Each row comes from the steps of one path. Every step used is in the known rows, and no mark comes twice. Write the path behind each row, first mark first.
Known rows
kamo, fazedi, puluva, notabun, vave: [9,-6,-28,19,4,-4,11,-1,-36,-44,-9,-11,1,-7,-80,57,49,46,-63,25,10,14,-36,11,5,-14,-32,-14,11,14,-25,-44,-8,18,-5,-18,-5,-40,40,-12,59,30,-34,-27,-9,24,-25,-35,8,-51,9,7,-26,-26,-7,2,-33]
pivil, fazedi, notabun, vave: [40,-1,-13,39,-38,9,-6,-13,-3,-15,-30,-37,37,-33,-29,50,58,19,30,48,-11,-25,19,-6,2,-42,34,-29,24,-20,-18,-54,13,55,-43,-53,-60,-6,-4,-4,48,3,-25,-11,7,-18,-18,-31,-25,-35,30,12,9,-11,-9,-37,-37]
fazedi, notabun, kamo: [-3,1,-16,58,-13,15,-4,2,-6,-10,2,-2,-1,-15,6,50,41,30,25,-5,2,-8,-17,6,-5,-28,12,3,23,-19,-22,-25,16,18,2,-12,-25,-1,15,-5,42,-5,2,21,8,11,-23,-33,-16,-8,14,4,-14,3,-17,-22,-30]
kamo, vave: [10,25,-23,-8,12,-17,13,-4,-9,-15,6,13,3,5,8,12,-4,-1,-4,6,12,-30,-1,-26,21,14,23,1,14,6,2,-1,30,29,9,-14,-6,6,5,-10,7,17,9,-18,-33,7,14,3,19,-28,-9,-13,-20,-2,-4,4,-25]
fara, fefo, kamo: [-19,24,-14,26,-3,-16,-45,8,-6,-2,-30,15,-12,-4,-3,21,14,32,6,16,-15,-39,-1,-30,-19,-17,24,-2,16,-2,-11,-10,-20,-25,-43,32,13,21,-7,45,28,6,-18,-28,-1,6,-8,-3,-5,47,1,-12,21,28,9,12,15]
notabun, kamo, fazedi: [26,-5,-15,21,1,-13,16,9,-22,-18,23,20,-9,-10,1,15,-27,33,-11,-21,18,27,-39,12,2,9,-20,-3,1,-3,-13,-28,3,-11,4,6,-10,-31,16,-15,20,27,-5,6,3,18,-14,-5,19,-21,25,-3,-6,11,-42,-9,-29]
notabun, puluva, fefo, refo: [-18,-2,-38,14,-25,-1,-8,-11,34,12,20,-18,-18,-3,-24,28,-15,35,-14,-19,8,36,18,-32,-3,-17,-5,-11,31,-31,39,-37,-39,-27,43,4,16,-26,11,13,19,-10,-40,-15,11,10,-39,3,-27,4,-17,-7,-25,6,-51,22,27]
vave, kamo, fazedi, puluva, notabun: [-15,4,-38,3,16,-5,-3,-2,-64,-30,32,3,-3,-20,-34,62,29,61,-61,13,27,24,-53,15,15,-4,-42,-6,-12,12,-4,-52,-50,-30,-13,-33,7,-26,25,-43,26,29,-7,1,-39,5,-35,-36,22,5,9,3,-35,-28,-9,11,-26]
pivil, puluva, fazedi, notabun: [-29,32,-22,39,-16,-11,17,3,-13,-1,-27,-6,22,-15,7,68,61,17,-17,42,13,-39,3,-17,-2,-18,43,2,2,-21,28,-40,-23,-23,5,-37,-18,-29,3,-4,37,-3,-27,19,-22,-14,-23,4,-8,-5,4,14,-43,-7,-4,-24,-20]
vave, kamo, fazedi, notabun, puluva, fefo, pefu: [13,-10,-61,19,-14,-11,8,-8,-16,-19,45,-45,0,-34,-28,56,13,59,-31,-17,38,37,12,-11,-19,-10,7,-24,18,-19,21,-69,-41,-8,-5,-20,-27,-45,4,-45,62,-37,-8,-43,-23,-37,-57,-6,48,24,9,4,-31,-36,-80,-17,-8]
notabun, kamo, vave, fazedi, puluva, fefo: [13,38,-59,58,1,-50,4,14,-28,7,53,0,20,-7,4,74,29,81,-18,34,11,-13,11,-45,37,-45,-11,-32,30,-16,-20,-55,12,12,42,-5,-12,-27,29,-60,64,29,-9,-6,-9,26,-32,-55,1,-57,23,-10,-82,1,-42,-29,-44]
fara, fefo, refo: [-8,3,-10,5,14,-30,-38,-4,-15,2,-35,18,-3,0,-13,19,-12,34,39,15,-1,-18,20,-21,17,-15,19,-3,17,-20,8,-26,-58,-42,-16,23,2,16,-7,49,13,17,-5,-42,8,13,-20,1,-36,35,-18,6,11,32,22,50,40]
fefo, kamo, vave: [2,43,-41,5,-2,0,-9,-2,-9,-23,2,4,-17,1,13,35,19,-6,-32,14,0,-49,-23,-60,0,22,21,-1,11,2,3,0,29,21,-3,-29,15,8,26,37,18,12,-8,-11,-25,15,10,25,12,6,11,-41,0,-1,-20,-3,-27]
fara, refo: [-19,-8,-1,-1,19,-17,-30,-10,-6,3,9,7,16,10,-19,-5,-8,-3,4,21,5,-6,-3,36,15,-13,-22,1,20,19,10,5,-10,-19,9,-9,0,7,10,17,29,15,17,9,25,25,-23,5,-16,2,-9,20,-5,0,-14,1,11]
vave, fazedi, notabun, puluva, fefo, refo: [-12,23,-84,70,-35,-27,-17,9,7,1,18,-34,-12,-59,-36,89,53,45,4,43,8,5,21,-29,12,-43,41,-6,10,-17,38,-67,-63,-6,12,-28,-26,-24,10,19,50,10,-41,-29,24,-14,-82,-2,-36,20,14,0,-51,-5,-19,-6,19]
pivil, fazedi, vave, kamo: [14,-7,-32,-10,-43,-12,-7,-12,-53,-6,13,-6,45,-37,13,41,18,38,25,41,-2,13,15,-11,-2,-29,-10,-30,7,-11,-4,-70,-18,-8,-2,-63,-53,3,-17,-10,6,-7,11,5,-22,-2,-15,-46,-5,-5,50,13,1,-19,-32,-35,-33]
fazedi, puluva, notabun, vave: [-6,-19,1,20,4,5,-4,-11,-18,-33,-15,-11,10,3,-70,51,71,39,-33,31,3,14,-22,-3,-7,-28,-37,-15,31,-6,-37,-32,5,26,6,-6,-12,-10,41,-12,64,3,-17,-4,-3,25,-19,-59,-19,-53,-8,16,-28,-23,20,-5,-23]
puluva, notabun, kamo, vave, fazedi: [-1,19,-45,11,7,-32,29,34,-55,-18,16,51,-8,-13,-17,69,30,24,4,5,39,-6,-23,-35,10,-22,2,22,31,-5,-39,-70,10,23,-2,-10,-41,22,6,-27,35,69,-12,-7,-15,22,-25,-24,-4,-45,29,-7,-73,19,13,-2,-13]
notabun, kamo, vave, fazedi: [37,17,-47,26,4,-40,18,30,-45,-18,24,27,7,-22,8,47,6,25,15,23,29,-14,-10,-34,27,-19,17,1,19,8,-33,-43,14,32,15,-16,-40,4,12,-24,40,44,14,-6,-7,22,-6,-20,0,-32,25,-3,-49,21,-14,-26,-22]
pivil, fazedi: [15,4,8,2,-32,-8,3,-10,6,18,-2,-12,19,-7,8,4,-13,19,12,30,-1,4,27,-3,1,-16,12,3,9,-20,7,-33,-1,12,-25,-24,-22,2,-5,-14,-18,10,-12,4,5,-14,-6,-2,-14,-7,13,6,13,10,1,-5,-13]
vave, fazedi: [17,12,-24,13,0,-26,3,25,-27,4,9,-1,-3,-34,-10,22,25,10,14,41,12,-2,6,-2,15,-10,15,-6,-10,21,-7,-24,-26,7,-8,-8,-20,-2,-9,2,11,24,-3,-13,19,-10,-18,1,-2,10,21,3,-21,4,23,-15,14]
vave, kamo: [11,-3,-8,-16,11,14,-10,-6,-32,-12,22,-1,12,-24,3,17,-6,4,4,-3,7,8,-26,-6,3,-10,-27,-19,-9,5,2,-14,-37,-22,-3,-19,-3,4,-4,-31,4,4,23,8,-24,-11,7,-27,4,24,11,9,-13,-16,-6,-16,6]
pivil, fazedi, puluva, fefo, kamo: [-19,46,-20,57,-44,3,-35,-19,23,43,19,-45,15,-2,15,49,30,77,-50,48,-28,-10,25,-43,-9,-39,-4,-29,22,-50,17,-40,-4,-10,-10,-31,26,-22,30,-9,26,-19,-49,17,0,0,-42,-24,-16,9,37,-16,1,-9,-36,-11,-40]
fefo, kamo, vave, fazedi, puluva: [17,59,-66,56,-1,-30,-25,22,-40,-14,23,-15,-14,-42,-3,71,71,59,-59,88,6,-44,-10,-55,27,-3,26,-10,-1,26,-6,-13,7,31,7,-47,13,-17,50,24,57,21,1,-14,-18,23,-17,-18,6,14,9,-35,-26,-16,-3,-28,-40]
kamo, vave, fazedi, puluva, fefo, refo: [2,52,-77,38,16,-54,-11,6,-24,15,30,-25,4,-18,-3,73,39,53,-22,71,1,-26,28,-60,60,-30,19,-42,12,-19,30,-62,-40,-12,26,-41,-1,-23,40,6,42,31,-19,-35,-1,17,-45,-6,-20,-22,3,-21,-59,-6,-14,10,-10]
puluva, notabun, vave, fazedi: [9,-8,-29,3,0,-23,12,31,-48,-26,-13,10,2,-28,-70,55,61,0,14,35,11,10,-18,-14,-5,-34,-14,-14,12,4,-48,-56,-23,29,-20,-10,-47,6,-7,-4,46,53,-28,-24,12,-2,-24,-25,-25,-46,36,11,-50,-5,39,-11,6]
puluva, fefo: [-19,14,-15,1,-2,-1,10,-5,16,25,17,-7,16,25,10,6,-2,0,-3,-20,-16,2,16,-20,-1,-17,-11,-21,13,-26,9,-24,-17,-23,6,11,6,-2,-11,-27,10,-4,-33,-5,1,-13,-22,6,-2,-16,17,-1,-32,2,-20,9,3]
pivil, puluva, notabun, vave, fazedi: [14,11,-37,2,-6,-30,43,33,-55,-19,-22,20,18,-29,-71,62,74,-2,-2,51,55,0,-13,-29,-10,-21,1,-6,23,-7,-33,-54,-33,9,21,-16,-33,-23,6,0,71,55,-26,1,12,0,-30,-32,-35,-39,3,25,-41,19,31,-18,4]
fazedi, notabun, kamo, vave: [9,14,-38,52,2,1,5,2,-20,-36,5,7,5,-12,15,71,35,27,13,1,16,-48,-14,-25,15,-19,27,1,34,-9,-20,-33,41,45,11,-25,-32,15,19,-8,51,11,9,-1,-27,16,-9,-27,9,-39,5,-6,-32,3,-18,-19,-50]
notabun, kamo: [11,-20,7,25,-6,2,1,6,-7,-1,12,19,1,0,6,13,-11,25,17,-27,2,18,-22,1,-12,-19,-26,3,26,-19,-26,-16,10,-2,25,16,-4,-1,12,-15,21,8,4,23,2,26,-6,-35,-9,-16,13,8,-8,19,-23,-17,-15]
puluva, notabun, kamo, fazedi: [-15,-11,-20,9,-4,-3,30,12,-34,-30,11,36,-21,3,-22,41,-1,25,-22,-32,23,31,-48,15,-10,-10,-32,19,12,-17,-30,-52,-9,-16,-3,6,-15,-14,9,-24,24,50,-35,9,-2,22,-34,-4,11,-34,28,-8,-39,16,-19,15,-21]
pivil, puluva, notabun: [-33,11,-13,-7,-3,-2,43,7,-15,0,-11,28,4,5,-17,32,37,-5,-21,9,45,2,-5,-15,-20,8,-8,25,18,-32,0,-25,-20,-21,35,-4,8,-10,14,-9,20,26,-21,25,-4,3,-25,-10,-18,-8,-22,13,-16,21,24,27,0]
puluva, notabun: [-38,-5,-4,-5,-2,11,14,7,-11,-4,-9,14,-6,11,-20,25,20,-2,-14,-12,6,3,-15,0,-14,-7,-12,23,14,-12,-9,-28,-10,-7,-12,-3,-7,15,-8,-5,1,19,-24,-6,-4,6,-17,5,-7,-20,1,1,-27,-3,25,26,8]

Which path is each row?
[-8,31,-31,32,1,-18,4,-10,5,5,38,-24,6,11,-7,27,4,59,-59,12,-9,12,2,9,26,-11,-23,-31,-4,-3,22,-28,-15,-26,5,-4,25,-49,23,-40,32,2,-37,-18,-4,7,-36,-11,24,-21,16,-11,-31,-21,-56,10,-36]	kamo, fazedi, puluva, fefo
[47,-15,-29,-10,16,-17,-6,-17,-55,-10,43,-46,40,-14,-44,38,16,75,-39,14,9,41,1,-27,4,-24,-60,-87,18,-28,-11,-71,-38,-9,3,-19,-13,-64,43,-54,84,-25,1,-47,-15,-9,-22,-39,40,-20,16,2,-29,-38,-67,-20,-24]	notabun, vave, kamo, fazedi, puluva, fefo, pefu
[10,9,-31,76,-11,-18,-4,24,-33,-7,11,-1,1,-51,1,68,59,45,33,40,7,-9,-9,0,10,-43,20,1,3,-9,-26,-42,-13,26,-11,-15,-45,1,4,-7,61,19,3,2,22,-4,-43,-35,-14,5,35,6,-34,5,7,-42,-17]	vave, fazedi, notabun, kamo
[-28,8,-19,34,3,-32,0,17,-39,-1,2,-3,-8,-29,-37,62,74,48,-39,60,20,14,3,-2,18,-27,-8,13,-4,12,-15,-40,-29,10,-5,-13,-6,-5,25,-21,37,31,-13,-6,9,7,-43,-37,-13,-7,7,10,-50,-12,41,1,-5]	vave, fazedi, puluva, notabun
[25,36,-45,36,14,-51,1,18,-37,-11,17,-7,11,-25,-8,56,47,49,-44,78,28,-28,10,-23,47,-10,21,-9,6,29,-5,-18,6,36,15,-28,-7,-13,36,-22,40,27,15,-21,-12,14,-14,-27,9,-24,-3,-2,-39,-14,7,-16,-31]	kamo, vave, fazedi, puluva
[29,34,-51,1,15,-42,9,31,-33,-11,12,15,-4,-22,1,36,13,3,-1,49,30,-35,7,-38,32,4,39,1,3,28,-5,-27,5,29,-4,-28,-24,9,-5,-11,15,41,6,-27,-9,-4,-3,11,14,-21,16,-9,-36,1,12,-13,-12]	kamo, vave, fazedi
[61,-8,-42,-33,8,-1,2,6,-57,-50,18,0,25,-28,-43,25,1,12,-4,3,9,9,-56,-3,3,-3,-26,-55,-11,28,-19,-42,-41,-2,-19,-28,-25,-32,1,-24,48,23,3,-24,-31,-7,8,-30,28,-12,30,12,-13,-20,-34,-39,-21]	notabun, vave, kamo, fazedi
[3,28,-51,13,13,-13,-11,-10,-33,-3,63,-14,14,-5,-5,48,4,65,-47,10,-4,13,-29,2,26,-22,-39,-53,-13,-2,20,-43,-52,-45,3,-20,17,-43,13,-67,40,-1,-16,-8,-33,-10,-31,-34,33,5,24,-5,-46,-35,-58,-8,-36]	vave, kamo, fazedi, puluva, fefo
[28,8,-38,-20,15,-5,3,8,-48,-24,34,7,-2,-29,-2,21,-17,19,-14,-3,11,13,-47,7,14,11,-19,-26,-34,22,8,-28,-45,-39,-22,-30,-3,-23,-12,-30,16,24,9,-10,-32,-15,1,-1,37,22,24,2,-11,-18,-32,-18,-18]	vave, kamo, fazedi
[-24,27,-30,-2,-10,-17,13,-12,7,38,8,2,12,10,8,37,9,6,7,7,17,-6,19,-49,-2,8,0,-25,17,-65,47,-37,-54,-64,63,-8,22,-42,22,23,23,13,-31,18,19,8,-37,2,-36,13,-18,2,-14,25,-25,32,6]	pivil, puluva, fefo, refo
[15,-10,-40,25,-23,-19,20,6,-44,-40,20,18,4,-27,-5,37,5,34,-11,-8,-2,25,-26,12,-6,2,-26,-2,5,1,-25,-46,12,-5,30,-19,-35,-31,17,21,36,8,-3,-9,-1,37,-22,-27,21,-48,50,-6,-8,-7,-54,-23,-54]	notabun, kamo, fazedi, vave
[-2,-7,-32,56,-35,13,-2,-7,24,-29,-2,-28,-9,-31,-33,46,39,27,-21,11,20,7,-5,15,-9,-20,35,25,21,20,7,-8,7,43,13,-7,-22,-19,3,-2,39,-34,-14,-5,-12,-14,-35,-24,3,6,-15,7,-3,-14,-26,-15,-12]	fazedi, notabun, puluva
[-7,34,-40,13,-2,-16,-29,21,-24,-21,-14,15,-23,-17,-10,28,-1,39,-18,18,-11,-29,-20,-17,-13,4,27,2,-2,11,0,-11,-28,-37,-55,21,12,-6,-8,46,35,22,-26,-39,-6,1,-23,19,21,41,15,-28,17,22,-12,13,-6]	fara, fefo, kamo, fazedi
[1,-1,-19,35,-5,5,-7,6,-16,-35,-31,-34,20,-11,-37,71,59,5,12,25,-27,-33,-14,-16,1,-46,19,-32,16,-7,-14,-58,-4,23,-42,-38,-46,-10,-3,2,58,-3,-37,-20,-24,-8,-8,-4,-5,-47,30,12,-58,-32,-5,-46,-16]	puluva, fazedi, notabun, vave
[-9,-15,-7,-16,4,10,12,3,-14,-30,-26,5,10,3,-58,31,43,-13,-1,-6,2,13,-20,-15,-11,-22,-23,-6,27,-12,-39,-40,-3,20,-10,-2,-28,12,7,-6,35,26,-29,-12,-9,8,-4,-24,-13,-54,6,9,-25,1,21,0,2]	puluva, notabun, vave
[-27,40,-84,25,-35,-2,1,-1,-14,-7,30,-11,-8,-12,3,50,34,11,-48,-1,-38,-11,-15,-35,-14,9,-5,-29,-12,-17,7,-55,-1,-35,3,-35,6,-32,3,44,34,-7,-60,-25,-2,14,-41,24,35,-13,78,-42,-18,-25,-70,-9,-45]	puluva, fefo, kamo, fazedi, vave
[11,17,-69,35,-3,-52,21,9,-6,2,26,-44,2,-30,-28,70,49,52,-22,34,46,-10,58,-50,3,-21,59,1,42,-19,3,-69,8,50,7,-18,-51,-21,6,-26,69,-16,-7,-67,-11,-31,-57,6,21,-20,3,-11,-64,-18,-40,-14,-8]	kamo, vave, fazedi, notabun, puluva, fefo, pefu
[0,17,-11,51,-34,-4,-9,-9,9,13,-17,-30,21,-27,10,44,40,31,20,48,-11,-25,33,1,6,-31,42,-3,7,-20,10,-46,5,22,-48,-45,-45,5,-12,-2,11,1,-20,1,0,-29,-31,-5,-13,-3,24,3,7,-10,2,-11,-22]	pivil, fazedi, notabun
[3,18,-40,59,-2,-16,-4,23,-24,1,-7,-20,-5,-52,-7,59,71,15,21,57,5,-34,10,-6,20,-25,43,-5,-18,16,-8,-31,-24,23,-35,-34,-36,4,-7,7,36,14,-1,-18,21,-24,-42,-2,-4,19,26,3,-30,-9,25,-27,-5]	vave, fazedi, notabun
[-16,54,-90,19,-42,-16,33,-5,-21,-3,27,5,6,-22,2,60,45,20,-51,21,1,-17,-15,-43,-29,24,0,-24,2,-32,21,-47,-20,-50,44,-43,11,-64,22,47,50,-1,-49,-1,8,16,-46,8,19,-6,48,-38,-6,-3,-69,-15,-59]	pivil, puluva, fefo, kamo, fazedi, vave
[12,2,-53,64,-32,-19,-3,20,-6,-23,2,-26,-16,-62,-42,68,65,41,-4,57,32,6,1,6,4,-24,42,23,6,41,6,-24,-13,44,1,-14,-39,-17,-3,-3,55,-1,-14,-21,7,-23,-53,-26,-3,17,0,6,-27,-10,-1,-34,-2]	vave, fazedi, notabun, puluva
[5,29,-43,42,0,-4,5,6,-11,-23,0,-14,-6,-29,-11,44,31,16,-13,14,2,-23,-21,19,11,5,31,-1,-19,13,12,-28,-8,7,-42,-38,-17,-22,-6,9,31,10,-11,-19,-5,-24,-37,22,25,6,16,-11,-3,-23,-16,-8,-36]	kamo, fazedi, notabun
[-31,-20,12,49,-3,9,-1,-3,-23,-10,13,5,-6,4,-23,53,38,70,-27,3,14,32,-24,-1,-9,-38,-46,18,39,-28,-36,-38,10,7,24,6,-1,-6,48,-29,46,4,-14,29,-4,42,-32,-70,-22,-36,0,9,-37,0,-4,10,-29]	fazedi, puluva, notabun, kamo
[-32,60,-79,63,-20,16,-13,6,10,-1,19,-32,-21,-17,5,69,50,20,-38,4,-34,-44,-26,-28,-12,-4,25,-26,-13,-28,21,-44,-13,-20,-47,-31,10,-25,-2,28,46,0,-65,-18,2,-18,-50,39,25,26,49,-47,-22,-25,-46,-10,-37]	puluva, fefo, kamo, fazedi, notabun
[29,9,-30,9,9,-12,-18,-10,-49,-27,42,-10,6,-29,-17,44,10,64,-51,32,12,23,-41,17,25,3,-35,-31,-20,24,14,-23,-38,-21,-6,-31,12,-36,31,-38,30,7,22,-3,-30,1,-11,-37,30,17,6,3,-11,-29,-37,-15,-41]	vave, kamo, fazedi, puluva
[10,-12,-30,-33,1,4,29,3,-57,-26,-5,24,34,-16,-55,54,50,-2,0,8,50,13,-42,-31,-31,-9,-37,-23,27,-16,-26,-48,-44,-12,30,-28,-16,-9,17,-31,60,32,0,24,-34,-1,3,-66,-25,-23,-7,32,-30,3,8,-15,-10]	pivil, puluva, notabun, vave, kamo
[-13,19,-39,63,-61,-4,4,-20,44,16,7,-43,21,-16,-18,55,24,57,-6,15,6,3,38,-7,-10,-58,41,0,39,-28,23,-68,2,23,-17,-20,-34,-16,-17,-42,34,-27,-54,-1,-7,-34,-59,-19,-19,-15,21,7,-23,-8,-53,-14,-16]	pivil, fazedi, notabun, puluva, fefo
[2,-19,-18,-1,8,15,-26,-14,-58,-40,2,-11,23,-9,-66,68,67,44,-23,25,10,25,-39,-13,3,-43,-58,-33,27,7,-38,-52,-26,11,8,-30,-12,-4,38,-40,63,11,2,3,-38,17,-12,-82,-14,-27,4,27,-35,-31,7,-18,-17]	fazedi, puluva, notabun, vave, kamo
[38,-10,-33,16,5,22,-24,-12,-35,-39,-3,-21,27,-38,-37,57,64,4,26,20,-3,-21,-39,-11,-1,-45,-4,-48,8,12,-24,-39,-26,25,-23,-49,-41,5,3,-17,68,-13,10,-9,-26,-15,-4,-54,-5,-1,18,23,-13,-36,-7,-49,-19]	fazedi, notabun, vave, kamo
[-28,17,-11,33,-6,-6,-18,-14,14,26,30,-31,15,22,-5,21,19,52,-40,15,-15,6,16,-12,15,-35,-23,-28,14,-24,17,-16,-5,-15,24,1,23,-24,29,-36,28,-21,-23,3,-2,9,-22,-31,-5,-16,1,-9,-31,-13,-23,5,-22]	fazedi, puluva, fefo
[-8,26,-4,42,-37,-17,-7,-24,21,41,22,-40,32,15,8,30,9,78,-21,43,-18,11,51,-11,14,-45,-9,-22,24,-40,18,-50,1,-12,1,-15,-2,-20,15,-50,14,-10,-34,9,-1,-8,-37,-36,-15,-27,22,8,-13,-13,-36,2,-26]	pivil, fazedi, puluva, fefo
[18,19,-57,21,7,4,-9,2,-48,-35,23,-16,3,-44,-4,57,30,25,-11,12,8,-18,-48,14,14,-4,14,-21,-24,19,11,-42,-43,-11,-41,-52,-17,-11,-8,-20,32,10,10,-13,-32,-29,-25,-5,38,28,24,-1,-14,-28,-22,-24,-25]	vave, kamo, fazedi, notabun
[40,-17,-18,-24,9,9,-18,2,-42,-34,5,-3,31,-23,-35,24,17,-1,25,-3,1,10,-36,-14,-1,-28,-35,-50,7,8,-26,-27,-27,3,7,-18,-21,-2,2,-25,44,2,14,-6,-26,-2,23,-52,0,-14,15,15,-9,-17,-11,-42,-6]	notabun, vave, kamo
